Each row was made from one path, in order. Every step used is in the known rows, and no mark comes twice. Write each row's path.
In the rows, zero is written as 128.
Known rows:
kebu/kase/vizur/tibaf/nolu/movul/sobi/numim: [ 74 166 128  91 108  56 165 101 112 112 123 138 118 114 118 121 122 100
 113 166 166  86  99 139]
tepop/numim: [105 145 118 106  77  79 114 122 127 136 124 140 113 129 110 137 110 155
 156 153 140 150 127 169]
numim/movul/nolu/tibaf: [147 142  99 118 102  60 156 137  83  96 143 117  86 129 107 164 103  90
 111 130 117 111  80 166]
tibaf/nolu: [ 93 192 127 120  81  56 134 132 130 126 130 161 128  96 101 133 118 137
 137 150 143 135 115 137]
sobi/numim/movul: [ 80 154 118 164  92  58 103 125 124 109 138 144 116 134 109 127  77 127
  97 145 126 128 122 133]
kebu/vizur/tibaf/nolu/movul: [ 64 175 107 106  91  19 125 137  71 125 142 167 140 123 102 142 108 108
 110 151 154 105  88 188]
kebu/kase/vizur/tibaf/nolu: [ 85 180 144 106 111  62 145 103 102 111  92 160 120  78  94 158 148 131
 103 150 169  64 119 128]
nolu/tibaf: [123 174 109 131 102  90 156 136  97 134 136 141  94 126 118 167 121 129
 126 152 137 110  97 160]
numim/movul/nolu/tibaf/vizur: [138 142  76 106  91  55 168 151  78 103 137 119  91 106  85 164 111 109
 111  89 135 112  83 184]
numim/tepop: [ 99 136  92 121 112  82 150 118 121 129 138 161  87 136 122 120 122 150
 140 112 137 133 119 147]
vizur/tibaf/nolu/movul/sobi/numim: [ 76 180 116 107 108  19 151 152 125 126 133 146 135 137 112  96 104 123
 115 160 166 148  95 164]
kebu/kase/vizur: [ 97 143 117 116  99 129 134  75 111 117 122 144  86 103 130 164 135 122
 127 148 138  75 114 110]
movul/nolu/tibaf/vizur: [142 147  77  94 110  68 174 143  77 126 129 124  85 105  84 159 131 128
 132 101 154 117 100 195]
tepop/numim/movul/nolu: [128 112 113  93  81  50 116 122 115  99 132 116 105 133 104 132  92 116
 143 131 119 148 108 176]
regut/numim/movul/nolu/tibaf/vizur/kase/kebu: [138 105  98 121 132  45 178 128  96  90  97 119  90 114  64 135  66 112
  67 113 105  67  90 161]
nolu/tibaf/vizur/kase: [122 151 103 107  96  74 181 175  76 124 117 137  96  99  82 143 125 169
 106 149 129  94 117 165]
movul/sobi/numim/regut: [115 125  84  94 108  55 141 143 165 108 136 132  57 166 119 117 107 165
 122 146 135 136 136 114]
sobi/numim/movul/nolu/tibaf/vizur: [120 145  87 129 106  33 159 143  79 103 139 113  98 114  71 149  90 112
 100  98 139 109 110 193]
kase/kebu/vizur/tibaf/nolu/movul: [ 64 143 120 115 111  34 117 108  90 138 128 175 147 114  91 128  79  97
 105 137 167 105  90 183]
movul/nolu: [130 128  98 108 118  79 127 118 108 115 133 131  87 126 115 127 120 120
 138 136 137 140 116 147]
nolu/movul/sobi/numim: [ 89 145  90 118  95  84 139 123 131 131 162 131 102 159 145 103  90 111
 140 162 138 157  92 146]
kase/kebu/vizur/tibaf/nolu: [ 84 145 129 113 129  23 121 118 102 126 106 171 135  95  64 138  87 122
  81 133 165  97 120 177]
kebu/kase: [ 93 129 125 125  97 123 130 113 129 130 115 143 105 113 128 119 134 143
 128 163 144  97 125 134]
sobi/numim/tepop: [ 78 137 102 140 130  62 140 108 120 131 143 157  96 145 106 104 104 153
 127 125 139 129 146 155]

Write each row's path:
[ 87 148  83 140 131  66 151 103 134 121 127 162  86 158 122 127 114 141
 120 116 123 110 114 147]
regut/numim/tepop
[ 85 194 110  98 109  24 152 112 108 113 138 148 116 127 112 140 104 103
 112 150 163 125  88 142]
kase/vizur/tibaf/nolu/movul/sobi/numim
[151  94 106  87 135  78 181 135  83 119 104 123  85  91  64 121  96 138
 110 121 136  94 116 170]
movul/nolu/tibaf/vizur/kase/kebu
[ 92 130 102  78 112  37 150 123 110 127 134 154 127 123 104 118  75  89
 105 141 157 119  74 180]
kase/kebu/vizur/tibaf/nolu/movul/sobi
[137 154  90 139 121  45 156 119  98  90 134 121  82 149 109 171  92  80
  93 135 104  87  70 164]
regut/numim/movul/nolu/tibaf
[ 77 191 118 120  61  67 130 124 118 139 149 166 136 113 129 123 111 112
 158 154 145 140  82 142]
tibaf/nolu/movul
[114 104 137 127 122 100 127 119 128 126 105 153 104 110 101 102  82 153
 106 166 125 114 129 112]
vizur/kase/kebu
[ 75 205 116 112  91  42 133 107  86 126 129 171 126 107 113 166 126 107
 126 135 169 114  76 135]
kase/vizur/tibaf/nolu/movul
[ 72 131 111  98 126  17 140 116 111 126 139 150 135 132  89 101  56  93
  94 152 160 115 101 187]
kase/kebu/vizur/tibaf/nolu/movul/sobi/numim
[104 194  97  77  94  47 163 123 106 113 136 150 108 115 127 156 121  97
 125 139 160 129  63 134]
kase/vizur/tibaf/nolu/movul/sobi
[103 178  99  84  63  70 162 137 136 126 157 146 120 122 142 113 109 104
 159 157 135 154  68 141]
tibaf/nolu/movul/sobi
[ 88 192 133 120 110  24 133 153 115 123 103 166 137 103  88 131 131 152
 103 145 173 128 117 157]
vizur/tibaf/nolu
[110 112 107 103 103  71 130 142  76 100 139 143  92 124 103 132  95 143
  96 186  89  82 133 146]
kebu/vizur/kase
[ 93 109 106 126 146  62 105 110  94 131 109 161 110 122  87 146  86 127
  74 128 165 101 120 174]
kase/kebu/vizur/tibaf
[125 124 116 115 114  90 174 144  95 134 102 141 101  89  72 133  93 159
 103 133 141  92 118 157]
nolu/tibaf/vizur/kase/kebu
[104 105 113 115 110  93 141 133 121 129  96 151 108  86  76 105  86 171
 107 126 142 116 131 132]
tibaf/vizur/kase/kebu
[128 128 103  86  61  68 140 148 147 102 134 119 104 140 127 132  87 128
 136 144 115 158  93 156]
tepop/numim/movul/sobi
[102 172 106 124 131  69 123 109  93 118 109 156  91 118 109 183 130 135
  95 129 166 110 107 128]
kase/vizur/tibaf
[131 121 105 116 112  26 174 166  64  85 129 108  93 109  59 124  88 136
  83 138 109  85 123 176]
sobi/numim/movul/nolu/tibaf/vizur/kase
[108 142  99 118 116  76 142 133 143 120 140 129  91 142 120 113  94 138
 117 159 138 149 123 139]
movul/sobi/numim
[130 143 111 138 119  40 146 126  84  98 148 117  95 138  94 147  86  92
 103 143 120 108 104 173]
sobi/numim/movul/nolu/tibaf
[ 68 194 125 121  91  36 131 144 104 134 122 171 148 117 114 122 126 128
 126 147 173 139  84 163]
vizur/tibaf/nolu/movul
